Known rows, with every way that one mark hangs from another:
Z_637{Z_6 Z_996{Z_51 Z_90 Z_949}}: [-0.63 -1.91 -1.38  2.48  1.80  3.78  1.29  0.77 -1.60  0.86  0.85  0.97
  3.21  1.47  2.89 -2.56 -2.79  4.50 -1.58 -1.36 -2.41  0.32  0.54 -1.15
  0.00]
Z_996{Z_51}: [ 1.12  1.37 -0.25  0.52 -0.80  1.17 -0.28 -0.07 -0.35 -0.07 -0.26  0.96
  0.88  0.49  1.25 -2.51 -1.70  0.48 -0.75 -0.42  1.30 -1.65  0.10  0.43
 -0.36]
Z_203{Z_6 Z_996{Z_637}}: [-0.14 -2.11 -1.10 -2.49  3.91  0.97  0.88  3.83  0.27  0.35  2.29 -1.45
  0.13  1.91 -0.23  0.47 -2.45  0.33 -1.30 -0.08 -0.24 -0.71 -1.58 -1.07
 -1.53]
Z_581{Z_51{Z_996{Z_637 Z_949}}}: [ 1.04  1.09 -1.15  0.45  0.37  1.18  2.04  0.72 -1.65 -1.43  0.33 -0.94
 -0.70  1.11  0.94 -0.54 -1.88  0.98  0.33 -2.34  1.54 -0.69 -3.12 -1.75
  1.40]
Z_581{Z_51}: [ 0.19  1.25  0.81  0.57 -0.87 -0.30 -1.32 -0.76  0.47 -0.05  0.35  0.56
 -0.39 -0.30  0.17  0.40 -1.57 -1.11  0.47 -0.65  0.29 -0.39  0.17  0.12
  0.99]
Z_637{Z_996{Z_90 Z_949}}: [ 0.21 -1.93 -1.04  1.47  1.93  3.63  1.33  0.52 -2.87  1.54 -0.27  0.41
  1.88 -1.05  1.93 -0.45 -1.05  3.78 -1.87 -0.99 -3.34  0.61 -0.59 -2.38
 -0.13]
Z_203{Z_996{Z_51{Z_6} Z_90 Z_637 Z_949}}: [ 2.01 -1.05 -0.18  1.09  3.24  4.30  2.22  2.18 -1.89  0.42  0.47  0.59
  0.77  0.82  6.03 -2.83 -4.15  4.35 -4.98 -1.63 -1.30  0.61 -1.03 -2.83
 -0.03]
Z_637{Z_6 Z_996{Z_51 Z_949}}: [-0.85 -1.23 -2.51  1.64  0.88  2.39  0.94  1.19 -0.83 -0.02  0.77  1.00
  2.05  2.74  1.42 -2.49 -2.82  2.48 -0.52 -2.32 -0.58 -1.37  0.04 -0.51
 -0.01]
Z_159{Z_581 Z_904{Z_845} Z_996{Z_51 Z_637{Z_6}}}: [-1.54 -1.98  0.75 -2.41 -3.10  0.81  1.56  4.08  2.43 -1.41 -1.52  2.32
  2.06  2.10  2.65 -4.74  2.04  6.32  1.72  1.48 -0.86  0.22  1.81  0.44
  0.29]
Z_904{Z_203{Z_6 Z_996} Z_845}: [-1.28 -1.67 -1.86 -4.33  2.69 -2.00  0.35  1.26  0.87  1.47  2.49 -0.85
 -0.85  0.11  1.75 -0.06 -2.22  1.81 -1.71  0.65 -4.11 -2.36  0.80  1.95
 -1.97]
Z_713{Z_581{Z_51{Z_6 Z_996{Z_90 Z_949}}}}: [-0.35 -1.70  0.17  3.98  0.66 -0.01  2.63 -3.60 -0.04 -2.55  0.09  3.16
  0.37 -0.97  4.47  1.19 -0.87  3.95 -1.56 -1.95 -0.35 -0.61 -1.54 -0.40
  3.05]
Z_159{Z_581{Z_51{Z_996}}}: [ 0.73  0.30  0.46  1.66 -3.01 -1.54  1.61 -1.49  0.78 -0.68  0.22  1.50
  0.20  0.81  1.47 -0.67 -0.03  0.61  1.41 -0.37  0.19 -1.01 -1.07  0.16
  2.22]
Z_713{Z_581{Z_51}}: [-0.61  0.45  0.11  1.90 -0.39 -0.62 -0.82 -2.07  0.81 -1.76 -0.11  1.87
 -1.40 -0.82  0.10  1.59  0.18  0.09  1.03 -0.49  0.13 -0.80  0.27  1.30
  1.42]
Z_203{Z_996}: [-0.02  0.34 -1.12  0.53  1.64 -0.28  0.70  1.69 -1.11  1.55  0.51 -0.06
 -0.91  0.56  0.64 -0.17 -0.75 -1.34 -0.75 -0.88 -0.43 -0.22 -0.11 -0.97
 -0.63]
Z_713{Z_581{Z_51{Z_6 Z_996{Z_90 Z_637 Z_949}}}}: [ 0.05 -1.97  0.91  2.87  1.30  1.60  3.25 -2.09 -0.40 -3.47  0.32  1.19
 -0.19  0.15  4.90  1.06 -1.24  5.11 -1.36 -1.71 -0.40  0.33 -2.26 -1.52
  2.63]
Z_637{Z_996{Z_51{Z_6} Z_90 Z_949}}: [ 0.99 -2.23  0.42  2.41  1.31  3.53  1.72 -0.68 -0.88  0.30 -0.14  2.53
  3.13  0.66  5.18 -2.28 -3.45  5.12 -3.59 -2.26 -2.19 -1.53 -0.09 -2.38
  0.41]
Z_203{Z_6 Z_996{Z_51 Z_637 Z_949}}: [ 1.55 -0.97 -3.55 -1.03  3.83  3.28  0.95  4.20 -1.06  0.96  1.68 -0.38
  0.75  1.71  0.87 -2.70 -4.74  1.69 -3.51 -1.32  0.95 -1.47 -2.74 -0.96
 -1.12]
Z_996{Z_90 Z_637{Z_6} Z_949}: [-0.90 -2.52 -0.66  0.12  2.97  3.61  1.55  1.79 -0.85 -0.43  1.63 -1.83
  1.03  0.90  1.70 -0.58 -1.42  4.59 -1.79  0.87 -2.45  4.12 -0.40 -1.23
  0.84]
Z_996{Z_90}: [ 0.10 -0.71  0.91  0.93  0.79  1.94  0.07 -0.36 -0.90  0.84  0.05  0.00
  1.17 -1.03  1.52 -0.16 -0.28  1.80 -1.21  1.04 -1.56  1.37  0.49 -0.70
 -0.01]
Z_159{Z_904{Z_845}}: [-1.06 -0.10  1.07 -2.23 -1.33 -0.29 -0.84 -0.04  1.24  0.76 -1.69  1.10
  0.28 -2.81  0.95 -0.72  1.97  1.48  1.03  0.43 -0.43  0.48  1.13  1.22
  0.15]
Z_159{Z_581{Z_51} Z_904 Z_996{Z_90}}: [-1.39 -1.69  2.02  1.11 -3.24  1.04  1.41  1.62  2.10  1.30 -2.30  4.05
  2.01 -1.26  1.65 -2.33  1.66  3.98  0.49  1.56 -1.90  1.32  0.81 -1.46
  2.08]
Z_637{Z_6 Z_996{Z_51}}: [-1.53 -0.90 -0.14  1.43  0.34  0.95  0.54  0.49  0.55 -0.54  0.99  0.91
  2.22  3.54  1.17 -1.86 -1.89  1.06  0.89 -1.63 -0.57 -2.06  1.12 -0.56
 -0.93]
Z_581{Z_51{Z_996{Z_637{Z_6} Z_949}}}: [-1.01 -0.20 -1.20  0.72  0.69  0.12  2.22  0.97 -0.16 -2.19  1.70 -1.38
 -0.42  3.02  0.91 -0.44 -2.07  1.34  1.13 -2.03  0.96  0.65 -2.23 -0.97
  1.81]

Rows:
[ 0.27 -0.49  1.23 -1.26  1.22  0.32  1.15 -0.72 -0.32  0.99  1.02  0.77
  0.08 -0.06  7.88 -2.85 -3.43  4.42 -3.95 -0.15 -4.74 -1.86  2.40  0.74
 -1.26] -> Z_904{Z_203{Z_996{Z_51{Z_6} Z_90}} Z_845}
[ 0.00 -2.16  3.17 -0.01  0.93  0.83  3.51 -0.57 -0.18 -2.52  0.62 -0.58
  1.14  2.01  4.38  0.28 -0.85  4.05 -0.77 -0.45 -0.23  0.09 -1.07 -2.47
  0.29] -> Z_51{Z_6 Z_996{Z_90 Z_637}}
[-0.17 -1.87 -3.40 -0.68  3.35  3.07  2.08  1.74 -0.54  2.83  1.85  0.32
  1.24  0.02  2.69 -3.94 -5.77  3.86 -5.64  0.28 -3.17 -1.09 -0.76  0.32
 -1.39] -> Z_904{Z_203{Z_6 Z_996{Z_51 Z_90 Z_949}}}
[ 0.18 -0.76 -1.82  1.37  3.66  4.56  1.85  3.53 -2.38  1.02  1.81 -1.13
  1.15  1.74  3.43 -3.47 -3.65  3.57 -3.15 -0.31 -1.33  2.32 -0.40 -1.80
 -0.52] -> Z_203{Z_996{Z_51 Z_90 Z_637{Z_6} Z_949}}
[ 0.41 -0.91 -4.55 -3.18  2.53  0.46  0.66  1.68 -0.47  2.35  1.83  0.05
  0.04 -0.27  3.06 -3.22 -4.65  3.29 -4.03 -0.64 -2.99 -3.14 -0.30  2.34
 -1.58] -> Z_904{Z_203{Z_6 Z_996{Z_51 Z_949}} Z_845}
[ 1.65 -0.87  0.36  2.04  0.68  3.30  0.80 -0.99 -0.34 -0.09 -0.23  2.38
  2.28 -0.61  5.14 -2.53 -3.02  4.46 -4.49 -1.01 -0.80  0.17 -0.32 -0.69
  1.15] -> Z_996{Z_51{Z_6} Z_90 Z_949}
[-2.47 -2.89  0.81  1.35  1.86  1.54  0.92  0.47 -0.14  0.21  1.57 -0.02
  2.38  1.88  1.71  0.55 -0.65  2.77  0.46 -0.13 -3.20  1.02  1.77 -1.43
 -0.28] -> Z_637{Z_6 Z_996{Z_90}}
[ 1.49 -0.11 -1.63  1.81  1.45  1.21  1.34  1.18 -0.50  0.69  0.19  2.43
  0.30  1.00  4.05 -2.75 -3.90  1.22 -4.00 -2.68  0.64 -1.51 -0.89 -0.91
  0.61] -> Z_203{Z_996{Z_51{Z_6} Z_949}}
[ 1.28 -1.24  3.01  0.27  0.88  3.52  1.09 -0.04  0.42 -1.62  0.14  0.31
  1.78  1.34  5.24 -2.13 -2.81  4.51 -2.80  0.13 -0.44 -0.03  0.25 -1.66
 -0.08] -> Z_996{Z_51{Z_6} Z_90 Z_637}
[-0.61 -3.10 -3.29 -3.09  4.05  1.07  0.97  1.50 -1.00  2.82  2.32 -0.99
 -0.04 -2.15  3.45 -0.70 -3.24  5.10 -4.49  1.06 -6.08 -0.17  0.24  1.31
 -0.83] -> Z_904{Z_203{Z_6 Z_996{Z_90 Z_949}} Z_845}
[-2.30 -2.66  0.94 -4.12 -3.02 -1.55 -0.13 -1.02  6.08  0.84 -0.01  2.21
  0.55 -1.97  1.70 -1.50 -1.26  4.09 -0.22  2.33 -3.97 -0.46  1.71  3.65
  1.02] -> Z_159{Z_581{Z_51} Z_904{Z_203{Z_6} Z_845}}
[-2.02 -0.81 -1.82  2.05  0.95  0.00  2.67 -0.34  0.06 -3.66  1.30 -0.21
 -1.26  2.46  0.79  0.60 -0.55  2.44  1.86 -1.75  1.02  0.58 -1.97  0.31
  1.96] -> Z_713{Z_581{Z_51{Z_996{Z_637{Z_6} Z_949}}}}
[-0.89 -0.92  1.74  2.40 -0.43 -1.82 -0.21 -3.15  2.77 -3.04  0.15  3.17
 -1.06  0.12  2.48  2.00 -0.49  0.99 -0.09 -1.27 -0.13 -1.15  0.49  1.15
  2.09] -> Z_713{Z_581{Z_51{Z_6}}}
[-1.38 -2.16 -0.93 -4.51  1.10 -1.55 -0.48 -0.62  2.13 -0.01  1.87 -0.79
  0.01 -0.37  1.13  0.12 -1.41  3.29 -1.00  1.47 -3.80 -2.05  1.12  3.17
 -1.02] -> Z_904{Z_203{Z_6} Z_845}
[-1.18 -1.48 -1.82 -0.13  1.53  0.52  3.49  1.82 -0.63 -2.16  1.51 -1.96
  0.30  3.19  0.57 -1.00 -0.61  2.43  0.65 -1.04  0.96  1.22 -2.34 -0.98
  0.95] -> Z_51{Z_996{Z_637{Z_6} Z_949}}
[-0.61 -2.01 -0.06  1.47 -2.79  2.39  1.88  2.46  1.02  1.84 -2.63  4.45
  2.03 -2.18  1.84 -3.17  1.16  5.18 -1.05  0.95 -2.38  2.15 -0.34 -1.67
  3.01] -> Z_159{Z_581{Z_51} Z_904 Z_996{Z_90 Z_949}}
[ 1.03 -1.30 -1.00  0.50  2.95  2.66 -0.17  1.66 -0.50  2.20  1.98  0.88
  2.23  0.28  2.16 -1.92 -3.75  1.33 -3.24  0.31 -0.21 -1.63 -0.14 -0.48
 -1.35] -> Z_203{Z_6 Z_996{Z_51 Z_90}}
[-2.58 -0.60  0.42  1.53  0.45 -1.32  2.25 -0.92  1.23 -4.37  1.59 -0.30
 -1.14  3.45  0.71  1.21 -0.01  1.29  3.26 -1.17  1.35 -0.27 -0.69  0.57
  1.28] -> Z_713{Z_581{Z_51{Z_996{Z_637{Z_6}}}}}
[-1.72 -1.80 -0.81  2.99  1.87  1.76  2.74 -0.59 -0.86 -2.90  1.35 -0.30
 -0.12  1.36  2.37  0.59 -0.68  4.34  0.47 -0.69 -0.55  1.98 -1.51 -0.37
  2.04] -> Z_713{Z_581{Z_51{Z_996{Z_90 Z_637{Z_6} Z_949}}}}
[-2.82 -1.26 -0.14 -1.34 -1.72 -0.53  3.73  1.51  3.54  2.30 -1.37  1.24
 -1.27  0.25  1.19 -3.66 -0.42  2.27 -1.19  1.43 -3.22  1.62  1.23  0.62
 -0.90] -> Z_159{Z_581 Z_904{Z_203{Z_996}}}
[ 0.56 -3.21 -2.47 -0.98  5.45  4.14  1.52  3.95 -1.57  1.65  2.19 -1.35
  1.08 -0.14  1.46 -0.30 -3.03  3.37 -3.93  0.41 -2.18  1.52 -2.42 -2.14
 -0.71] -> Z_203{Z_6 Z_996{Z_90 Z_637 Z_949}}
[-0.71 -0.99 -0.63  3.19 -0.34 -1.68  2.30 -3.26  0.80 -3.37 -0.21  3.28
 -0.83  0.15  2.79  1.28 -0.66  1.98 -0.29 -3.07  1.41 -1.83 -2.04  0.22
  3.29] -> Z_713{Z_581{Z_51{Z_6 Z_996{Z_949}}}}
[ 0.70 -0.27  0.71  0.46 -0.02  0.01  2.84 -0.39  0.30 -2.93  0.27  0.17
 -0.47  1.98  3.29  0.14 -2.79  2.08 -0.61 -3.02  1.10 -0.95 -2.84 -1.86
  1.93] -> Z_581{Z_51{Z_6 Z_996{Z_637 Z_949}}}
[ 0.91 -1.27 -0.38 -0.15  2.25  4.56  1.44  1.57 -2.24  0.33 -0.06 -1.70
  0.36 -0.91  1.97 -0.93 -1.04  4.57 -2.50  0.72 -1.91  3.22 -1.38 -2.01
  0.17] -> Z_996{Z_90 Z_637 Z_949}
[ 0.20 -1.30 -0.85  0.87  2.03  4.93  1.27  1.98 -1.31 -0.57  0.98 -1.05
  1.89  1.52  2.85 -3.20 -2.92  4.95 -2.55  0.35 -0.89  2.68 -0.23 -0.92
  0.36] -> Z_996{Z_51 Z_90 Z_637{Z_6} Z_949}
[ 1.92 -1.50  0.97  0.85  1.54  4.78  1.54  0.35 -0.69 -0.98 -0.07  0.64
  1.82  0.29  5.47 -2.79 -3.52  5.75 -4.22 -0.41 -0.77  0.95 -1.02 -2.14
  0.51] -> Z_996{Z_51{Z_6} Z_90 Z_637 Z_949}
[-0.12  0.07  1.96  1.52 -1.21 -2.77  1.30 -2.48  1.66 -2.47  0.62  2.00
  0.18  1.77  3.12  0.92 -1.70 -0.32  0.62 -2.67  1.48 -2.64 -1.08 -0.54
  2.00] -> Z_581{Z_51{Z_6 Z_996}}
[ 1.12  0.02  1.23 -0.04  1.67  1.08  1.63  2.10  0.21 -0.89  0.55  0.47
 -0.31  3.03  4.20 -2.07 -3.50  1.14 -2.34 -1.87  0.83 -1.78 -0.46 -1.99
 -1.04] -> Z_203{Z_996{Z_51{Z_6} Z_637}}
